Each row was made from one small tree. The marks that hang from a mark follow it in brackets, in alphabetical order. Every link used is in the known rows. Write each row's tree.
Known rows
U{M W{Q{T}} X}: [ 1.41  0.25 -0.75  0.31  2.01 -2.78 -3.58 -0.41 -0.27 -0.29  0.46 -3.38
 -1.27 -0.76  1.48  0.44 -0.34 -0.43  2.24  0.78 -0.74  1.84 -1.06  0.85
  2.74 -0.82  1.05 -2.64 -0.15  1.20 -1.75  4.36  4.82]
T{U{X}}: [ 0.58  0.50 -1.18 -0.75  0.01 -3.73 -2.39  0.32 -1.87  0.55  0.30  0.31
  0.27 -0.54 -5.25  0.77  0.82 -0.52  1.37  3.32  0.84  1.14  0.19  0.99
 -0.83  0.89  1.34 -1.35 -0.94  0.68  0.08  1.49  1.59]
E{U}: [ 1.90  1.13 -0.87 -1.23 -0.38 -1.02 -1.54  0.40 -2.19 -0.11 -0.34  0.13
  0.03 -0.62  0.91  0.73 -0.32  0.22 -0.48  2.01  0.69 -0.01  0.97  1.23
 -2.04  0.36 -0.19 -1.20 -0.26  0.44 -0.05  0.92  1.12]
W{Q U{M}}: [ 1.34  0.91 -1.19 -2.23  0.39  0.13 -5.21  0.07 -1.79  0.14  0.94 -0.59
 -0.65 -0.96  1.90  0.62  0.66  0.05  0.10  1.60 -1.23  1.33 -1.28  0.85
  0.31 -0.61 -0.25 -0.55 -0.35  1.71 -1.09  2.57  4.07]
Q{E W{U{M X}}}: [ 1.48  1.22 -0.79 -2.34 -0.22 -3.13 -3.44  0.51  1.09 -0.14 -0.14 -0.33
 -1.33 -0.43  2.70  0.69  0.39 -1.10  0.14  1.23 -0.71  1.66 -2.38  0.38
  0.18 -0.62  0.81 -1.58  0.34  1.13 -1.04  2.76  1.91]
T{U{M W{Q{E}} X}}: [ 1.55  0.68 -0.90 -0.82  1.88 -3.34 -5.31 -0.31 -0.36  0.12  0.22 -2.92
 -1.13 -0.68 -4.22  0.30  1.17 -1.56  1.91  3.92 -0.69  1.95 -0.99  0.95
 -0.82 -0.23  1.05 -1.62 -1.01  0.94 -1.20  3.47  4.29]
U{M}: [ 0.91  1.80 -0.53 -0.81 -0.27 -0.49 -3.74 -0.29 -1.96  0.09 -0.06 -0.81
  0.34 -0.38 -1.13  0.82  0.75 -0.57  0.12  0.46  0.61  0.87 -0.75  0.76
 -0.22  0.45 -0.37 -1.28 -0.05  0.34 -0.90  2.51  1.49]
M{U{W{Q{T}}}}: [ 3.25  0.26 -2.01  0.21  1.79 -1.34  0.03  1.28 -0.13 -0.87 -0.36 -4.22
 -0.90 -0.76 -3.47  0.51 -0.06  0.14  1.22  6.23 -1.53  1.38  0.36  1.56
  3.28  0.15 -0.01 -1.08  0.52  0.49 -1.16  1.20  3.73]
M{U{X}}: [ 0.75 -0.13 -1.49 -0.71 -0.12 -3.49  0.33  0.63 -1.98  0.06 -0.23  0.09
 -0.22 -0.54 -3.23  0.94  1.15  0.04  0.26  5.80  0.06  0.88  0.38  1.38
 -0.89  0.18  1.42 -1.46 -0.13  0.43 -0.29  1.97  1.81]
M{U{W{Q} X}}: [ 2.21 -0.14 -1.40 -0.10  1.75 -3.37 -0.04  0.35 -0.58 -0.15  0.34 -2.78
 -1.14 -0.98 -2.46  0.41  0.94 -0.15  1.06  5.94 -0.86  1.31  0.56  1.28
 -1.26 -0.77  1.48 -1.42 -0.28  0.82 -1.20  2.43  4.25]
M{U}: [ 1.83  0.56 -1.49 -0.44 -0.31 -1.27  0.04  1.13 -1.86 -0.10 -0.48 -0.86
  0.10 -0.49 -4.61  0.91  1.13  0.06  0.19  6.11 -0.01  0.66  0.49  1.44
 -0.29  0.72  0.21 -0.72  0.23 -0.05 -0.27  0.62  1.22]
M{U{W{Q{T}} X}}: [ 2.14 -0.56 -1.74  0.14  1.72 -3.33  0.18  0.99 -0.38 -0.73 -0.29 -3.19
 -1.14 -0.80 -2.17  0.56  0.09  0.14  1.51  5.81 -1.35  1.62  0.17  1.11
  2.65 -0.43  1.32 -1.71  0.03  0.76 -1.11  2.27  4.32]
X{U{M}}: [ 1.82  0.99 -0.11  0.03  0.18 -0.48 -4.18 -0.32 -2.08  0.31  0.62 -0.31
  0.08 -0.40 -3.91  0.81  0.16 -0.22 -0.01 -1.64  1.46  0.69 -1.20  1.32
 -0.48 -0.32 -0.74 -1.33 -0.46  0.03 -0.45  2.22  1.06]
T{U{M W X}}: [ 0.82  1.10 -0.13  0.63  1.67 -3.22 -5.27 -0.81 -0.34  0.77  0.73 -2.71
 -0.06 -0.64 -4.76  0.49  1.56 -1.18  2.01  3.39  1.26  1.70 -1.25  0.86
 -1.24  0.15  1.36 -2.11 -1.28  0.43 -1.12  3.42  2.14]
X{U}: [ 2.53  0.27 -0.51 -0.02 -0.02 -1.00 -1.29  0.51 -1.92  0.17  0.46 -0.17
  0.27 -0.39 -3.69  0.89 -0.23  0.29 -0.17 -2.29  1.08  0.37 -0.20  1.26
 -0.85 -0.03 -0.37 -1.01 -0.02 -0.05  0.07  0.75  0.92]
E{Q{T} U{W X}}: [ 1.47  1.16 -1.98  0.18  1.43 -3.41 -0.51  0.39 -0.59 -0.09 -0.83 -1.69
 -2.42 -0.75  3.01  0.70 -2.43 -0.57 -0.69  2.36 -0.31  0.34 -0.40 -0.66
  1.52 -0.46  0.98 -3.51 -0.72  0.73 -0.49  2.63  3.54]
W{Q}: [ 1.97  0.78 -1.57 -1.78  0.11 -0.90 -1.35  0.71 -2.02 -0.20  0.42 -0.86
 -0.39 -0.71 -0.65  0.64 -0.22  0.33  0.43  0.47 -1.15  0.64  1.25  1.18
  0.45  0.27  0.19 -0.41  0.25  1.17 -0.32  1.13  3.84]
E{Q{W}}: [ 1.97  1.97 -2.57 -1.88  0.03 -1.35 -0.05  0.90  0.60  0.24 -0.65 -0.42
 -1.61 -0.38 -0.58  0.72 -1.03 -0.46 -1.57  0.71 -0.31  0.15 -0.17 -0.33
  0.92  0.60  0.03 -1.29  0.06  0.82 -0.05  0.71  2.92]
E{U{M X}}: [ 0.27  1.25 -0.09 -0.72 -0.36 -2.51 -4.41 -0.88 -2.52  0.40 -0.03  0.62
 -0.50 -0.58  2.26  0.67  0.16 -0.31 -0.02  1.92  0.77  0.62  0.25  0.62
 -2.76 -0.60  0.86 -2.52 -0.68  0.95 -0.61  3.64  1.74]
U{M X}: [-0.23  1.14 -0.11 -0.79 -0.08 -2.80 -3.43 -0.69 -2.10  0.43  0.34  0.34
 -0.25 -0.48  0.26  0.69  0.93 -0.62  0.45  0.48  0.87  0.95 -0.81  0.52
 -1.16 -0.15  1.07 -2.25 -0.47  0.77 -0.84  4.02  2.03]

Which tree is each row?
[ 1.62  0.58 -1.00 -0.29  2.06 -3.28 -3.31 -0.19 -0.08 -0.80 -0.15 -3.70
 -1.94 -0.67  1.61  0.53 -0.68 -1.26  1.74  0.36 -1.31  1.98 -1.41  0.77
  2.72 -1.00  0.74 -2.68  0.22  0.88 -1.73  4.31  4.94] => U{M W{Q{E T}} X}
[ 3.13  0.02 -1.51 -0.25  1.65 -1.20 -0.08  0.79 -0.39 -0.34 -0.01 -3.80
 -0.66 -0.80 -4.08  0.55  1.05 -0.05  0.91  5.97 -1.11  1.20  0.64  1.83
 -0.65 -0.17  0.25 -0.62  0.16  0.42 -1.13  1.44  3.53] => M{U{W{Q}}}
[ 1.52  1.34 -1.39 -2.08 -0.19 -3.25 -2.66  1.05  1.40 -1.04 -0.62 -0.98
 -1.80 -0.34  3.38  0.76 -0.92 -1.06  0.17  1.06 -1.17  1.96 -2.92  0.15
  5.37 -0.21  0.18 -2.09  0.91  1.13 -0.98  2.68  2.17] => Q{E T W{U{M X}}}
[ 1.59  2.86 -2.75 -2.19  0.16 -0.64 -2.94  1.12  1.01 -0.08 -0.56 -0.93
 -2.02 -0.54  1.86  0.67 -1.71 -0.56 -1.61  1.57 -1.20  1.04 -2.82 -0.59
  5.32  0.31 -0.72 -1.82 -0.03  1.42 -0.59  1.87  3.14] => E{Q{T W{U{M}}}}
[ 2.55  1.32 -1.76 -1.53 -0.74 -4.03  0.16  1.37  1.03 -1.40 -1.52 -1.03
 -2.00 -0.18  2.93  0.67 -2.14 -0.60 -0.16  1.87 -0.89  1.14  0.02  0.54
  4.64  0.02  0.60 -2.52  1.29  0.82 -0.18  1.13  1.72] => Q{E{U{X}} T W}
[ 0.66  0.72 -0.15  0.30  1.46 -2.95 -3.55 -0.96 -0.35  0.56  0.40 -2.53
 -0.50 -0.66  0.47  0.46  1.26 -0.86  1.45  0.41  1.00  1.32 -0.99  0.50
 -2.25 -0.66  1.45 -2.57 -0.56  0.19 -1.68  4.34  2.18] => U{M W X}
[ 0.26  0.36 -0.71 -1.99  0.46 -2.09 -4.66 -0.27 -2.05  0.43  1.12 -0.14
 -0.77 -1.07  3.41  0.60  0.49  0.07  0.42  1.18 -0.88  1.74 -1.39  0.78
 -0.25 -0.83  1.14 -1.23 -0.97  2.13 -1.20  4.00  4.60] => W{Q U{M X}}
[ 1.84  1.95 -2.70  0.20  1.52 -1.66 -1.49  0.89 -0.10 -0.01 -0.61 -2.35
 -1.41 -0.49 -4.61  0.78 -1.55 -1.05 -0.24  3.13 -0.63  0.70 -1.28 -0.11
  3.14  1.16 -0.10 -1.89 -0.45  0.35 -0.21  0.90  3.03] => E{Q{T{U{W}}}}
[ 0.72  2.22 -2.57 -1.75  0.06 -2.43 -2.68  0.86  0.81  0.10 -0.50  0.07
 -2.34 -0.62  2.99  0.68 -1.64 -0.51 -1.08  1.52 -0.98  1.09 -3.09 -0.91
  5.06  0.05  0.38 -2.60 -0.05  1.66 -0.65  2.65  3.48] => E{Q{T W{U{M X}}}}
[ 2.15  1.57 -0.13  0.09  1.05 -0.63 -4.08 -0.66 -0.70  0.20 -0.08 -2.99
 -0.53 -0.62  1.16  0.63  0.32 -0.57  0.52  2.30  0.99  0.60 -0.29  0.91
 -2.33 -0.53 -0.23 -2.11 -0.54  0.15 -1.30  2.91  1.63] => E{U{M W}}
[ 3.22  2.00 -1.53 -2.11 -0.63 -2.01 -0.76  1.19  0.76 -0.82 -1.18 -1.28
 -1.39 -0.19  1.01  0.57 -0.95 -0.75 -0.49  1.98 -0.59  0.46  0.45  0.86
 -0.08 -0.04 -0.34 -1.21  0.83  0.48 -0.09  0.19  1.15] => Q{E{U} W}
[ 2.10  2.14 -1.59 -0.48  1.56 -1.17 -0.85  0.11 -0.68  0.41 -0.70 -1.92
 -1.80 -0.78  1.14  0.52 -1.27 -0.67 -1.38  2.40 -0.29 -0.25 -0.09 -0.32
 -3.16 -0.37  0.05 -2.19 -0.86  0.40 -0.53  1.68  2.91] => E{Q U{W}}
[ 1.26  1.02 -1.77 -0.32  1.43 -3.28 -0.53 -0.27 -0.90  0.71 -0.43 -1.21
 -2.02 -0.88  2.43  0.52 -1.09 -0.60 -0.89  2.43  0.02 -0.03 -0.18 -0.40
 -4.03 -0.76  1.40 -3.04 -0.98  0.67 -0.51  2.93  3.32] => E{Q U{W X}}
[ 2.99  1.19 -1.51 -0.39  1.58 -1.93 -2.65  0.71 -0.03 -0.12  0.01 -3.50
 -0.74 -0.63 -5.66  0.42  0.64 -1.20  1.92  3.57 -1.21  1.33 -0.03  1.42
 -0.09 -0.09  0.15 -0.59 -0.55  0.68 -0.85  0.67  3.58] => T{U{W{Q{E}}}}
[-0.23  0.62 -0.22 -1.41 -0.03 -2.30 -4.14 -0.50 -1.85  0.64  0.72  0.67
 -0.11 -0.82  2.59  0.63  1.27 -0.25  0.31  1.13  0.48  1.42 -2.20  0.55
 -1.88 -0.29  1.04 -1.59 -0.83  1.21 -0.92  3.80  2.02] => W{U{M X}}
[ 3.47  0.44 -0.65  0.37  1.87 -0.85 -4.22  0.27 -0.15 -0.81  0.18 -3.84
 -1.49 -0.47 -2.32  0.64 -0.98 -0.80  0.92 -1.36 -0.77  1.54 -1.75  1.30
  2.74 -0.98 -0.90 -1.69  0.28  0.28 -1.26  2.61  3.67] => X{U{M W{Q{E T}}}}
[ 1.61 -0.46 -0.96  0.38  1.33 -3.63  0.32  0.26 -0.43  0.05 -0.07 -2.56
 -0.48 -0.70 -2.91  0.57  1.52 -0.41  1.25  5.74  0.33  1.21 -0.19  1.10
 -1.92 -0.20  1.54 -1.75 -0.34 -0.03 -1.00  2.50  1.93] => M{U{W X}}
[ 0.84  2.41 -1.76 -1.76 -0.16 -2.70 -3.33 -0.34 -0.11  0.46 -0.66  0.60
 -2.57 -0.60  2.88  0.51 -1.22 -0.74 -1.74  2.94 -0.11  0.35 -0.58 -0.64
 -1.76 -0.64  1.04 -3.03 -0.71  1.61 -0.40  3.46  3.24] => E{Q{W} U{M X}}
[ 1.00  1.50 -2.54  0.12  1.41 -3.35 -1.11  0.55 -0.13  0.20 -0.38 -1.60
 -1.55 -0.58 -3.29  0.73 -1.29 -1.04 -0.08  2.97 -0.23  0.91 -1.22 -0.49
  2.99  0.62  0.79 -2.68 -0.79  0.63 -0.23  1.71  3.49] => E{Q{T{U{W X}}}}
[ 1.50  1.31 -1.46 -0.53 -0.22 -3.24 -3.91  0.71  1.13 -0.46 -0.17 -1.11
 -0.67 -0.25 -3.68  0.60 -0.60 -0.70  1.47  3.06  0.10  1.90 -1.48  0.79
  6.79  0.79  1.07 -2.27  0.12  1.19 -0.47  2.23  1.94] => Q{T{U{M X}} W}
[ 3.35  0.99 -1.32 -0.22  1.39 -0.97 -1.73  0.34 -0.44 -0.67 -0.40 -3.55
 -0.97 -0.81  1.99  0.38 -1.67  0.24  1.22  2.31 -1.02  0.86  0.79  1.28
  2.07 -0.25  0.00 -1.61  0.09  0.83 -0.87  1.19  3.42] => E{U{W{Q{T}}}}
[ 2.55  1.49 -2.40 -1.68  0.19 -1.93 -1.94  1.65 -1.29 -1.15 -0.44 -1.69
 -1.18 -0.40 -4.31  0.77 -0.96 -0.83  0.42  3.00 -2.14  1.48  0.31  1.40
  5.04  0.81 -0.54 -0.71  0.66  1.13 -0.05  0.20  4.08] => W{Q{E T{U}}}
[ 0.87  0.97 -1.52 -1.05  0.34 -2.50 -4.71  0.37 -1.88 -0.44  0.24 -0.89
 -0.74 -0.66 -2.90  0.75 -0.60 -0.28  1.36  3.19 -0.98  1.78 -0.43  1.17
  4.87  0.36  0.64 -1.61 -0.44  1.60 -0.34  2.53  4.73] => W{Q{T{U{M X}}}}
[ 1.07  0.88 -0.83  0.86  1.31 -2.97 -4.47  0.09 -0.10 -0.06 -0.12 -2.58
 -0.25 -0.51 -3.95  0.70  0.02 -0.95  2.03  3.08  0.70  1.83 -1.64  0.75
  3.79  0.23  0.87 -2.53 -0.57  0.41 -0.94  2.87  2.07] => Q{T{U{M W X}}}
[ 1.62  1.48 -0.02 -0.58  0.93 -3.21 -3.10 -0.53 -0.81 -0.25 -0.55 -1.96
 -1.42 -0.52  2.28  0.64  0.29 -1.49  0.58  2.17  0.25  0.91 -0.63  0.60
 -3.97 -0.98  0.67 -2.53 -0.22  0.26 -1.27  3.58  2.03] => Q{E{U{M W X}}}
[ 1.90  1.58 -1.83 -0.71 -0.09 -2.17 -1.64  1.55 -1.04 -1.13 -1.07 -1.28
 -0.54 -0.18 -5.45  0.97 -0.78 -1.25  0.53  2.77 -0.61  1.30 -0.76  0.96
  4.66  1.15 -0.47 -1.20  0.79  0.15  0.03 -0.49  1.40] => Q{E T{U}}
[ 1.30  0.51 -0.41 -0.22  1.86 -2.72 -3.90 -1.01 -0.61  0.28  0.72 -2.80
 -1.13 -0.84  1.24  0.22  0.67 -0.58  1.77  0.51  0.00  1.56 -0.68  0.87
 -1.57 -1.20  1.10 -2.22 -0.69  1.02 -1.71  4.60  4.63] => U{M W{Q} X}
[ 2.15  1.00 -2.27 -0.65  0.28 -1.22 -2.35  1.26 -1.54 -0.70 -0.04 -1.48
 -0.43 -0.56 -4.23  0.71 -1.04  0.17  1.30  3.06 -1.37  1.32  0.64  1.32
  5.31  0.83 -0.15 -0.78  0.14  1.39  0.00  0.27  4.10] => W{Q{T{U}}}
[ 0.91  1.03 -1.34 -2.02  0.30 -2.65 -4.04  0.48 -1.58 -0.77  0.22 -0.47
 -1.98 -0.79  4.00  0.64 -0.72 -0.63  0.12  1.65 -2.06  2.01 -2.32  0.45
  3.56 -0.74  0.34 -1.58  0.13  1.87 -0.95  3.48  4.80] => W{Q{E T} U{M X}}
[ 0.83  2.16 -2.50 -1.13  0.28 -2.92 -3.21  0.68  0.78 -0.01 -0.63 -0.31
 -1.96 -0.39 -3.26  0.72 -1.55 -1.07 -0.56  3.26 -0.65  1.20 -2.07 -0.49
  4.89  0.64  0.55 -2.63 -0.51  1.34 -0.27  2.25  3.52] => E{Q{T{U{M X}} W}}
[ 1.45  1.10 -1.02 -2.27  0.14 -2.64 -3.36  0.03 -2.39 -0.59 -0.27 -0.37
 -1.80 -0.67  2.47  0.54 -0.36 -0.68 -0.35  2.08 -1.44  0.87  0.52  0.98
 -2.05 -0.89  0.46 -1.69 -0.14  1.48 -0.73  3.00  4.44] => W{Q{E{U{M X}}}}
[ 2.65  1.42 -1.84 -1.23 -0.11 -1.27 -0.66  1.64  1.51 -0.70 -0.34 -1.71
 -0.46 -0.42  2.01  0.73 -1.25  0.34  0.41  0.67 -0.77  1.40 -1.46  0.59
  6.42  0.57 -0.20 -0.99  0.76  0.94 -0.48  0.42  1.32] => Q{T W{U}}
[ 2.01  1.68 -0.84 -1.96 -0.56 -3.46 -2.95  0.07  0.53 -0.53 -0.91 -0.62
 -1.71 -0.37  2.37  0.53 -0.22 -1.16 -0.39  2.09 -0.09  0.93 -0.42  0.84
 -0.67 -0.60  0.69 -2.35  0.32  0.95 -0.71  2.64  1.66] => Q{E{U{M X}} W}
[ 1.40  0.93 -1.37 -0.97 -0.51 -3.71 -0.86  0.94 -1.67 -1.22 -1.28 -0.05
 -1.45 -0.31  2.54  0.86 -1.71 -0.59 -0.30  1.51 -0.70  0.70  0.22  0.73
  2.21  0.08  0.41 -2.56  0.73  0.55  0.08  1.32  1.89] => Q{E{U{X}} T}
[ 2.02  2.32 -3.16 -1.60  0.27 -1.19 -0.45  1.58  1.03 -0.27 -0.75 -0.60
 -1.73 -0.52  1.95  0.66 -2.29 -0.25 -1.35  1.35 -1.35  0.78 -2.33 -0.86
  5.35  0.58 -0.31 -1.61  0.39  1.27 -0.23  0.55  3.08] => E{Q{T W{U}}}
[ 1.88  0.44 -1.22 -0.10  1.78 -3.44 -2.32 -0.12 -0.48  0.36  0.59 -2.64
 -0.46 -0.82 -4.36  0.35  0.78 -0.46  2.15  3.28 -0.29  1.55  0.09  1.19
 -0.83  0.22  1.62 -1.42 -1.12  0.99 -0.76  2.08  4.03] => T{U{W{Q} X}}
[ 1.23  1.44 -1.17 -1.23 -0.14 -2.61 -3.27  0.72  1.27 -0.35  0.08 -0.61
 -1.04 -0.49  3.13  0.68 -1.00 -0.08  0.67  1.12 -0.30  1.87 -2.51  0.36
  6.09  0.05  0.74 -2.15  0.35  1.35 -0.88  2.83  2.02] => Q{T W{U{M X}}}
[ 1.90  1.73 -1.09 -1.89 -0.18 -0.63 -3.83  0.47  0.96  0.08  0.28 -1.20
 -0.47 -0.52  1.48  0.62  0.68 -0.19  0.08  1.10  0.00  1.37 -2.17  0.33
  1.38  0.19  0.00 -0.88  0.05  1.06 -1.07  1.90  1.50] => Q{W{U{M}}}
[ 2.82  1.53 -1.77  0.36  1.12 -2.46 -1.78  1.29  0.38 -1.06 -0.85 -3.65
 -0.59 -0.25 -5.00  0.68 -0.51 -1.44  1.57  2.82 -0.73  1.51 -1.01  0.93
  4.18  0.93 -0.41 -1.32  0.50 -0.26 -0.56  0.23  1.54] => Q{E T{U{W}}}
[ 0.52  1.41 -1.65 -1.28 -0.12 -3.09 -0.67 -0.01 -2.47  0.52 -0.58  1.23
 -1.67 -0.73  2.27  0.70 -1.31 -0.38 -2.18  2.39 -0.09 -0.30  0.43 -0.39
 -3.52 -0.27  1.08 -2.63 -0.79  1.21  0.11  2.32  3.20] => E{Q U{X}}
[-0.07  1.86 -1.61 -0.62  0.14 -2.51 -3.40 -0.13 -2.31 -0.06 -0.96  0.50
 -2.38 -0.66  3.05  0.79 -2.14 -0.63 -1.70  2.96 -0.40  0.41 -0.85 -0.73
  2.01 -0.41  0.49 -3.59 -0.41  1.42 -0.23  3.40  3.59] => E{Q{T} U{M X}}
